What can hang from each mark:
vuni: lunu
budin: rumag
geziz: somev
dulab: tozof
lunu: geziz niroz vuni
fitin: geziz
niroz: baren lunu
mamibu: zudob
somev: birok gage geziz
zudo: budin zudob
zudob: mamibu zudo
tozof: budin
rumag: lunu
gage: sotavum vuni
refu: somev
sotavum: gage refu rumag

Each row was made from one small tree. Brackets hold a mark, then the marks that hang from it, in alphabetical order. Every link used is in the known rows. Write each row's tree.
In the rows, 128 means zero.
Known rows:
[refu [somev [gage sotavum]]]: [135 160 157 160 122  96 169 178 126 136 128 130 121 125 181 108 118 131
 124 116 184 144 146 119 142 170  92 117 102 108 141 156]
[fitin [geziz [somev [gage sotavum vuni]]]]: [ 94 133 165 136 157 103 141 171 114 105 112 141 132 140 171 115 140 115
 114 108 158 122 160 101 137 131 122 138 106 117 149 134]
[rumag [lunu [geziz somev] niroz vuni]]: [133 111 154 141 172 158  87 110 105 112  98  94 189 104 122 119 145  55
 159  87  80 156 120  53 122 177  46  63 115 150 163 113]
[somev birok [gage sotavum vuni] geziz]: [109 136 191 154 125  76 140 245 117 103 165 116 102 122 200  87 143 178
 106 129 163 130 145 149 100 148 110 123  86  86 122 164]
[geziz [somev gage]]: [124 129 134 145 124 125 148 136 125 130 102 141 128 136 167 123 120 136
 117 137 122 157 153 132 126 122 118 120 149 137 125 132]
[zudob [zudo [budin [rumag lunu]]]]: [129 103 145 143 106 103 166 141 122 147 133  95 150 110 107 153 111 100
 128 102 120 154 130 141 130 142 135 147  83 128 139 184]
[refu [somev birok [gage [sotavum rumag] [vuni lunu]] geziz]]: [128 127 201 144 122  72 183 216 134 130 119 114 119 113 241  86 133 162
 113  98 195 164 158 143 108 191 127 123  91  99 151 192]
[dulab [tozof [budin [rumag [lunu geziz vuni]]]]]: [162 118 147 154 100 144  96 100 137 110 119 103 180 106 118  98 155  51
 115 105  73 175 102  95 108 182  75 116  63 131 184 128]
[vuni [lunu [geziz somev] niroz]]: [112 109 150  96 159 138 115 103 131 156  76 119 164 106 154 153 129  87
 138 106 111 143 152 105 117 142  92  98 133 153 157 133]
[niroz [lunu [geziz somev] vuni]]: [135  95 165 131 149 127  84 106 128 117  94 132 170 114 111 103 165  55
 141 113  72 150 137  53 116 144  88  99 129 123 171 106]
[dulab [tozof [budin [rumag [lunu vuni]]]]]: [165 119 138 169  90 138 126  96 137 100 130 109 170 110 122  99 152  76
 104 107  90 179 107 111 110 169  88 126  73 127 176 131]
[zudo [budin [rumag [lunu geziz vuni]]] [zudob mamibu]]: [111 114 177 133 149 149 102 135  71 110 118 131 170 152 125 133 115  56
 100  85  97 124 162  68 118 185 112 106  86 116 153 168]
[gage [sotavum [refu somev] rumag] [vuni [lunu niroz]]]: [128 109 192 115 163  79 210 159 160 104 128 100 143 169 209 104 121  89
 132  31 182 133 171 117 165 225  68 162  83 153 171 156]
[lunu [geziz [somev birok gage]] [niroz baren] vuni]: [121  95 167 157 128 152  81 146 146 122 117 112 152 102 163 111 112  61
 126 130  83 166 146  81  87 178  68  38 137 144 126  94]
[rumag [lunu [geziz [somev gage]] niroz vuni]]: [140 116 151 159 158 149  96 132 113 118  89  89 192 109 144 115 139  66
 155  94  89 156 131  63 113 177  28  60 118 153 159 114]
[rumag [lunu [geziz [somev birok [gage vuni]]] [niroz baren]]]: [112 122 186 145 162 131 104 158 119 107 119  85 177  75 150 106 155  97
 126 122 123 163 136 108  91 180  62  77 108 122 132 141]
[vuni [lunu [geziz [somev birok gage]] [niroz baren]]]: [111 103 171 127 135 126 122 135 152 158  88 116 154  81 182 139 122 111
 116 149 135 162 178 130  80 149 102  65 142 131 133 136]
[somev birok [gage vuni] geziz]: [119 122 170 145 110 108 126 211 131 104 143 108 118 116 189  93 139 176
 107 137 143 140 123 153  83 137 129 117 111 105 112 158]
[sotavum [refu somev] rumag]: [160 108 156 126 125 118 171 116 168 127 110 111 137 187 181 112  84 101
 137  81 148 156 144 124 149 203 128 132 132 164 147 137]
[refu somev]: [136 142 138 130 126 135 145 119 129 133 119 132 133 113 143 119 123 114
 132 112 153 152 112 109 137 159 133 118 121 123 138 149]
[somev birok [gage [sotavum rumag] [vuni [lunu niroz]]] geziz]: [114 112 198 141 131  62 167 230 128 120 128  90 126 130 236 104 128 166
 113  96 173 132 172 158  89 176  88 122  90 117 143 165]
[budin [rumag [lunu niroz vuni]]]: [145 110 149 177 123 149 125 115 105 101 130  68 173 125 116 133 119  93
 134  74 106 136 110 113 139 182  71  92  81 148 146 102]
[tozof budin]: [134 142 129 119 130 136 127 119 130 115 129 151 146 122 127 115 131 120
  89 150 135 145 116 117 101 127 121 130 136 109 165 146]
[fitin [geziz [somev [gage sotavum]]]]: [105 135 159 144 147 104 136 158 114 127  98 143 130 142 169 135 119 125
 116 129 161 126 172 103 126 121 130 111 121 116 149 129]
[lunu [geziz [somev [gage sotavum]]] niroz vuni]: [121 118 159 150 154 130  97 160 120 121 110 116 152 142 166 117 116  52
 146  87  86 136 150  60 133 182  20  74 111 153 154  96]
[zudo [budin [rumag [lunu [niroz baren] vuni]]]]: [132 104 159 178 123 132 138 125 116 110 136  86 188 116  99 132 102  77
  96 100 117 146 140 109 116 185  90  83  89 141 141 138]
[budin [rumag lunu]]: [137 127 153 162 119 132 138 119 101 117 127  85 153 122 117 131 127 136
 122 105 129 140 119 150 140 154 122 123  84 125 139 132]
[dulab [tozof [budin rumag]]]: [149 129 133 141  79 128 129  97 143 115 131 125 143 126 128 120 130  93
  93 121 100 164 110 143 114 151 114 155  81 129 158 133]
[zudob mamibu [zudo [budin rumag]]]: [102 104 147 115  94 107 166 136 106 128 138 123 118 143 142 178  84  84
 117 106  92 144 131 153 120 142 162 151 103  91 120 180]
[fitin [geziz [somev birok]]]: [108 119 156 117 142 138  99 128 125 131 104 143 123 114 149 142 119 134
 112 140 139 148 152 105 105 114 183  99 134 124 139 130]
[geziz [somev birok [gage sotavum [vuni lunu]]]]: [107 128 178 140 136  89 170 197 134 126 134 145 101 107 211  98 155 165
  99 121 162 165 191 142 123 138 117 140 104 113 139 166]
[sotavum gage [refu somev] [rumag [lunu vuni]]]: [182 119 151 169 124 120 174 131 178 113  81  97 189 208 163 105  84  67
 147  41 126 180 138  80 123 244 101  98 127 185 179 159]
[mamibu [zudob zudo]]: [125 132 113 146 125 129 136 127 143 150 120 120 114  87 130 137 110 105
 153 109 103 117 121 124 143 122 121 168 140 103 112 135]

Which tree is each row?
[130 138 173 140 138 138 127 137 106  94 111 112 180 120 145  94 148 101
  83 115 113 169 110 121 118 166  83 135  87 116 180 150] => [tozof [budin [rumag [lunu [geziz [somev [gage vuni]]]]]]]
[142 102 159 105 136 100 159 151 197 125  76 104 172 223 175 118 105  72
 132  45 111 136 158 123 122 210 111 163 118 197 171 156] => [sotavum [gage [vuni [lunu geziz]]] refu rumag]
[144 118 188 136 167  83 143 163 134 124 124  92 149 177 164 107 116 102
 150  83 141 130 174 112 149 200  73 125  89 136 167 139] => [gage [sotavum refu [rumag [lunu geziz]]]]
[147 121 183 131 117 103 165 179 179 104 110 105 145 216 193 101  81 110
 120  53 135 169 122 126 103 234 149 135 119 168 151 182] => [sotavum [gage vuni] [refu [somev birok geziz]] rumag]
[131  87 197 169 145  81 122 141 134 115  99 127 169 128 149  82 150  48
 128 126 102 156 184  78 110 179  72  87 128 103 167 105] => [niroz baren [lunu [geziz [somev [gage [sotavum rumag]]]] vuni]]
[142 146 158 157 120  86 178 174 128 141 114 120 125 149 199 106 106 125
 128  97 179 148 154 124 144 191  95 127 104 123 147 152] => [refu [somev [gage [sotavum rumag]]]]
[154  99 138 153 147 130 132 118 118 110 105  75 179 139 143 119 121  83
 154  71 109 143 131  92 123 192  64  97 119 161 158 111] => [sotavum [rumag [lunu niroz vuni]]]
[124 115 186 122 143 101  95 161 136 117 107 117 152 101 148  95 174 110
 118 128 114 149 146  98  99 145  93 131 109 115 149 137] => [niroz [lunu [geziz [somev birok [gage vuni]]]]]
[106  99 172 109 150 135 111 114 145 154  96 122 153  75 160 143 128  98
 119 140 124 162 165 121  90 148 120  70 139 129 140 136] => [vuni [lunu [geziz [somev birok]] [niroz baren]]]
[122 113 147 116 136 123 132 128 142 164  70 135 151 108 178 129 139 117
 128 133 125 155 171 122 114 124 114 107 138 137 151 147] => [vuni [lunu [geziz [somev gage]]]]
[115 115 168 147 139 144 134 132  71 101 129 137 159 154 128 135 112  81
  90  87 114 130 167  82 119 174 128 115  96 113 144 172] => [zudo [budin [rumag [lunu vuni]]] [zudob mamibu]]
[133 114 140 167 132 142 106 132 128 146 108  72 176  86 107 145  91  42
 145  61  70 120 117  80 136 181  55 128  88 134 142 138] => [mamibu [zudob [zudo [budin [rumag [lunu geziz niroz vuni]]]]]]
[122 127 124 155 106 122 143 135 136 157 123 111 124 104 118 151  79  98
 119  95  99 117 134 134 147 139 127 177 110 118 117 152] => [mamibu [zudob [zudo [budin rumag]]]]
[116 107 193 133 146  89 149 188 150 105 119 122 116 177 215 109 108 129
 107  97 164 141 192 116 126 169 134 137 106 142 147 134] => [fitin [geziz [somev birok [gage [sotavum refu rumag] vuni]]]]
[134  87 173 151 139 117  87 111 146 110 116 119 180  91  92  94 167  47
 132 142  96 136 135  72  95 154  95  80 127  95 152 101] => [niroz baren [lunu geziz vuni]]
[111 122 174 146 173 132 118 138 111 100 107  89 194  91 137 106 158  75
 135 112 116 151 130 104 110 177  48  89 115 126 140 134] => [rumag [lunu [geziz [somev [gage vuni]]] [niroz baren]]]
[152 147 142 143 112 125 166 135 184 127 103 130 151 199 146 132  78  97
 126  83 144 155 129 108 123 194 127 116 134 168 148 164] => [sotavum gage [refu somev]]
[127 131 142 154 128 126 117 137 121 161 105  86 157  82 108 146  99  80
 136  90  91 124 127 113 138 157 101 157  91 114 135 164] => [mamibu [zudob [zudo [budin [rumag [lunu geziz]]]]]]
[123  95 149 141 144 156  78 116 140 113 125 102 173 110 114 119 121  28
 146 110  81 127 115  72 109 182  61  57 125 140 137  83] => [lunu geziz [niroz baren] vuni]
[121  98 137 130  93 107 161 142 135 150 139 113 125 127 114 160  94  93
 121 105 108 144 130 147 136 135 148 158  93 137 129 168] => [zudob [zudo [budin rumag]]]
[155 133 142 155  94 128 134  97 131 110 126 109 164 107 122 114 150  99
  98 119 110 174 111 137 109 155 103 143  73 121 168 147] => [dulab [tozof [budin [rumag lunu]]]]
[133 119 135 117 127  98 173 150 160 127  80 117 161 183 162 121 124 100
 123  59 123 141 146 135 115 180 131 173 123 174 164 163] => [sotavum [gage [vuni lunu]] rumag]
[ 92 120 193 129 158 141 110 126  67 110 119 115 183 138 116 157 101  57
  92 102 119 116 165  97  99 189 106  95  96 106 136 171] => [zudo [budin [rumag [lunu geziz [niroz baren]]]] [zudob mamibu]]
[ 96 130 149 103 151 129 129 139  88 122 126 174 133 159 137 148 112  97
  92 120 133 111 179  89 105 138 146 136 136 109 127 186] => [zudo budin [zudob mamibu]]
[107 108 163 113 117 110 140 141  93 133 121  98 151 121 132 171 104  68
 134 100  83 150 123 132 113 160 135 130  85  87 137 191] => [zudob mamibu [zudo [budin [rumag [lunu geziz]]]]]
[155 109 188 154 143 101 184 157 144  91  99  59 190 171 203  96 104 108
 144  56 164 153 126 122 119 232  60 109 109 155 155 161] => [sotavum [refu [somev [gage vuni] geziz]] [rumag [lunu niroz]]]
[124 116 173 150 143 130  83 179 129 127 124 114 134 124 181 114 114  74
 136 100  94 149 158  66 114 185  36  62 105 150 147 103] => [lunu [geziz [somev birok [gage sotavum]]] niroz vuni]
[113 123 142 137 134 128 124 131 125 129  82 136 143 136 159 139 116 123
 117 135 144 134 155 107 113 113 147 105 141 131 138 124] => [fitin [geziz [somev gage]]]
[136 139 180 134 116 118 154 183 177  99 127 120 139 183 170 102  99 120
 114  75 142 163 110 119  99 205 147 120 113 145 141 188] => [sotavum [gage vuni] [refu [somev birok geziz]]]
[125 103 148 141 112 109 161 137 118 142 131  80 162 109 105 169 101  86
 133  86 117 144 123 133 126 155 102 136  80 142 138 174] => [zudob [zudo [budin [rumag [lunu niroz]]]]]
[104 100 161 108 158 136 123  94 136 148  84 124 169  89 145 145 131  75
 129 129 117 151 159 115 107 145 105  82 147 132 147 129] => [vuni [lunu [geziz somev] [niroz baren]]]
[105 141 161 144 148  95 166 180 112 103 137 145 114 141 178  96 147 126
 112 106 139 143 161 125 152 144  90 157 111 119 138 142] => [geziz [somev [gage sotavum vuni]]]
[ 93 125 198 137 157 111 107 188 126 110 142 112 134 104 174 108 132  85
 115 121 124 145 157 111 108 182  61  92 102 119 126 124] => [lunu [geziz [somev birok [gage sotavum vuni]]] [niroz baren]]
[110 109 154 128 106 104 171 137  93 123 132 106 140 123 136 173 102  92
 123 103 100 154 129 147 115 148 148 139  95  83 127 195] => [zudob mamibu [zudo [budin [rumag lunu]]]]
[155 117 137 136 113 104 163 138 185 127  92 113 150 246 156 136  64  99
 131  72 113 138 157 131 118 193 127 139 144 194 150 138] => [sotavum gage refu rumag]
[108 113 178 131 156 154  97 131  67 106 116 114 183 153 123 149 104  41
 107  68  96 114 156  61 111 198  80  94  84 131 152 158] => [zudo [budin [rumag [lunu geziz niroz vuni]]] [zudob mamibu]]
